What can hang from each mark:
K777: K106
K314: K256
K106: K256 K606 K777
K970: K256 K777 K815
K606: K106
K815: K106 K970
K256: K106 K314 K970

Each row was made from one small tree. The marks that hang from a mark follow it in brackets, in the order of their numbers. Every link used is in the known rows. Write each row's tree.
(in the rows, 128 means zero)
Known rows:
K106{K777}: [135 108 126 116 152 105 146 152 131 101 160 136 150 139 125 109 126 114
 137 127 171 115  93 107]
K777{K106{K256}}: [131 180 123 135  98 112 145 107 134 121 163 115 170 122  73 105 119 105
 126 165 135 140  82 124]
K606{K106}: [155 108 123 102 139 104 139 136 101 109 141  87 121 134 108 104 126 123
 112 119 105 140 111 108]
K777{K106{K256 K606}}: [131 176 121 125  89  91 144 107 115 139 186 122 151 126  51 104 137 113
 118 148 143 149  84 135]
K106{K256{K314} K606 K777}: [109 130 100 122 117  69 182 117 114 108 186 135 127 123  59  91 177 101
 127 116 166  89  85 131]
K606{K106{K256{K970{K815}} K777}}: [ 77 175  94 145 158  83 151 109  91 116 156 142 163 120  69  92 123  98
 131 114 120 119 118 119]
K106{K256}: [123 151 108 117 126 109 147 111 150 113 141 104 140 127 102 105 123  95
 121 150 128  98  99 139]
K256{K106 K314 K970}: [121 174  89 112 187 110 151 126 122  63  89 117 151 115 148 103  93 128
  96 146  91 117  87  79]
K606{K106{K777}}: [137 101 115 115 151  96 152 147 107  99 168 120 142 135  94  99 131 118
 133  97 155 136 103 100]
K815{K106{K606} K970{K256}}: [162 177  92 148 187  71 179 146 108 160 143 130  69 130 116 107 158 154
 166 107 142 139 131 124]
K777{K106{K256{K970{K815}}}}: [ 95 231 129 147 124  99 131  99 108 136 147 133 180 110  78 106  99 117
 124 174  97 150 105 117]
K777{K106{K256{K314} K606}}: [133 176 128 120  81  82 166  96  98 125 180 121 138 115  50  93 156 120
 114 148 126 136  83 126]
K106{K606}: [148 123 128  92 134  92 137 138 109 116 156 104 109 141 112 117 134 140
 111 132 128 130 107 123]
K314{K256{K970}}: [116 152 131  71 176 129 153 127 100  93 114 108 143 145 169  93 106 139
 115 164  95 101  79  77]
K256{K106}: [152 150 104 121 164 121 142 138 148  83 108 109 152 133 148 123  85 122
 127 155 125 135  90 121]
K606{K106{K256{K314 K970{K815}}}}: [101 189 105 130 140  86 162  87  73 116 125 107 129 103  70  81 140 114
 105 124  52 112 135 113]
K106{K256{K314 K970} K606 K777}: [ 79 152  81 114 148  66 172 116 109 100 164 146 145 117  70  87 164 104
 107 116 154  87  85 105]
K815{K106{K256 K777}}: [114 152  93 159 153  77 160 112 130 119 146 135 129 146  87 113 150 101
 152 132 200 118  83 144]
K970{K256 K815}: [143 170 138 116 138 111 161 134 128 120 134 115 129 124 133  86 117 127
 161 135  88 117 154 123]
K777{K106}: [157 156 152 114 115 120 131 135 119 118 157 116 159 126 107 114 107 133
 123 158 133 160  89  98]
K606{K106{K256 K777}}: [110 125  93 133 135  94 162 121 120 107 176 121 151 130  66  90 144  87
 134 104 160 112  93 131]
K815{K106 K970{K777}}: [174 169 108 143 211  64 145 160 100 157 126 154 106 123 162 122  96 161
 145 132 180 134  86 137]
K606{K106{K256{K314 K970} K777}}: [ 86 144  73 127 157  78 170 108  99  87 152 126 152 106  63  74 155  90
 109  96 123 101  88  89]
K970{K256{K106} K777 K815}: [151 209  95 122 181 105 158 139 134 105 120 147 168 111 168  77  61 126
 173 134 113 127 120 154]

Which tree is each row?
[149 140 109 171 203  81 160 160 110 138 144 159 108 136 122 138 136 142
 164 121 199 138  92 115]
K815{K106{K777} K970}
[118 177 121 173 136  66 181  96  88 130 140 140 119 126  68 106 165 117
 164 138 155 113 104 149]
K970{K815{K106{K256{K314} K777}}}
[110 145  88 149 141  56 159 110 111 133 171 134 113 151  66 115 166 114
 148 120 206 130  82 152]
K815{K106{K256 K606 K777}}
[ 98 190  89 135 160  70 163  83 109 107  97 106 114 123 102 102 147 122
 103 143 117 109  92 104]
K815{K106{K256{K314 K970}}}
[104 156  76 119 189  80 166 139 108  69 138 153 151 122 117 101 121 129
 113 115 148 121  74  84]
K256{K106{K606 K777} K314 K970}
[107 131  99 124 128  80 158 124 132 118 187 137 143 138  71 104 152  94
 134 120 186 107  86 145]
K106{K256 K606 K777}
[ 76 185 109 141 150  85 169 111 103 102 145 152 157 108  86  90 131 101
 130 137 121  88 106 115]
K106{K256{K314 K970{K815}} K777}
[140 136  99 134 167 108 168 142 128  63 129 141 156 129 122 104 117 115
 140 133 152 112  78 105]
K256{K106{K777} K314}
[177 205 118 127 162  93 189 152 114 147 170 174 153  78 129  66 106 143
 163 117 134 123  96  98]
K815{K970{K256{K314} K777{K106}}}
[135 130  93 129 167  96 153 153 128  88 161 149 153 141 115 118 112 125
 140 124 178 137  80 127]
K256{K106{K606 K777}}
[138 222 141 137 107  91 135 111 103 150 170 155 190 107  92  94  83 116
 147 159 141 141  95 166]
K970{K777{K106{K256}} K815}
[143 191 107 125 146  97 188 122 104 104 128 122 116 110 110  79 135 137
 154 126  76 127 141 137]
K970{K256{K106{K606} K314} K815}
[133 198 114 135 141  39 144 100  76 169 150 143 115 135  97 103 120 139
 145 137 157 135 105 197]
K970{K777 K815{K106{K256 K606}}}
[102 198  78 117 177  53 152  96  97 117 106 135 136 113 126  82 114 121
 104 135 146 102  75 125]
K815{K106{K256{K314 K970{K777}}}}
[133 190 109 109 103  74 138 118 107 145 196 151 170 116  79  86 106 117
 125 138 173 143  69 156]
K970{K777{K106{K256 K606}}}
[125 184  94 153 174 118 173 142 145  89 133 154 173 122 129  86 101 110
 191 127 138 126 127 130]
K970{K256{K106{K777}} K815}
[121 124  94 131 125  86 184 111 103 102 169 123 140 119  56  80 166  89
 128  98 141  97  94 120]
K606{K106{K256{K314} K777}}
[122 163 122  58 194 105 145 133  92 104 123 135 168 137 190  76  78 142
 116 153 120  94  60  95]
K314{K256{K970{K777}}}
[116 182 155  92 171 123 149 121  73 114 110 114 141 139 162  97 103 151
 132 172  69 106 105  96]
K314{K256{K970{K815}}}
[146 167  85 116 162 119 190 128 151  72 104 109 142 112 139  73 122 115
 142 131  93 109 111 102]
K970{K256{K106 K314}}
[155 184 129 129 134  61 189 105  72 141 130 112  72 134  98  83 174 158
 160 119  97 140 151 129]
K970{K256{K314} K815{K106{K606}}}
[132 193 133  64 161  92 138 128  57 126 171 149 173 133 149  68  87 162
 118 151 139 142  48  95]
K314{K256{K970{K777{K106{K606}}}}}
[125 187 136  95 173  77 143 132  75 111 118 150 149 103 153  86  83 148
 109 138  98 104 107 108]
K256{K314 K970{K777 K815}}
[145 191 117 107  98  64 164 105  87 137 190 150 158 106  72  78 127 121
 119 134 151 125  69 145]
K970{K777{K106{K256{K314} K606}}}
[106 174  76  95 162  68 157 104  87 102 131 125 149  99 104  64 114 104
  94  99 104  96  86 114]
K606{K106{K256{K314 K970{K777}}}}
[132 138 100 118 112  92 174  97 102 107 143  90 115 114  67  84 160 100
 106 113  91 106 109 121]
K606{K106{K256{K314}}}
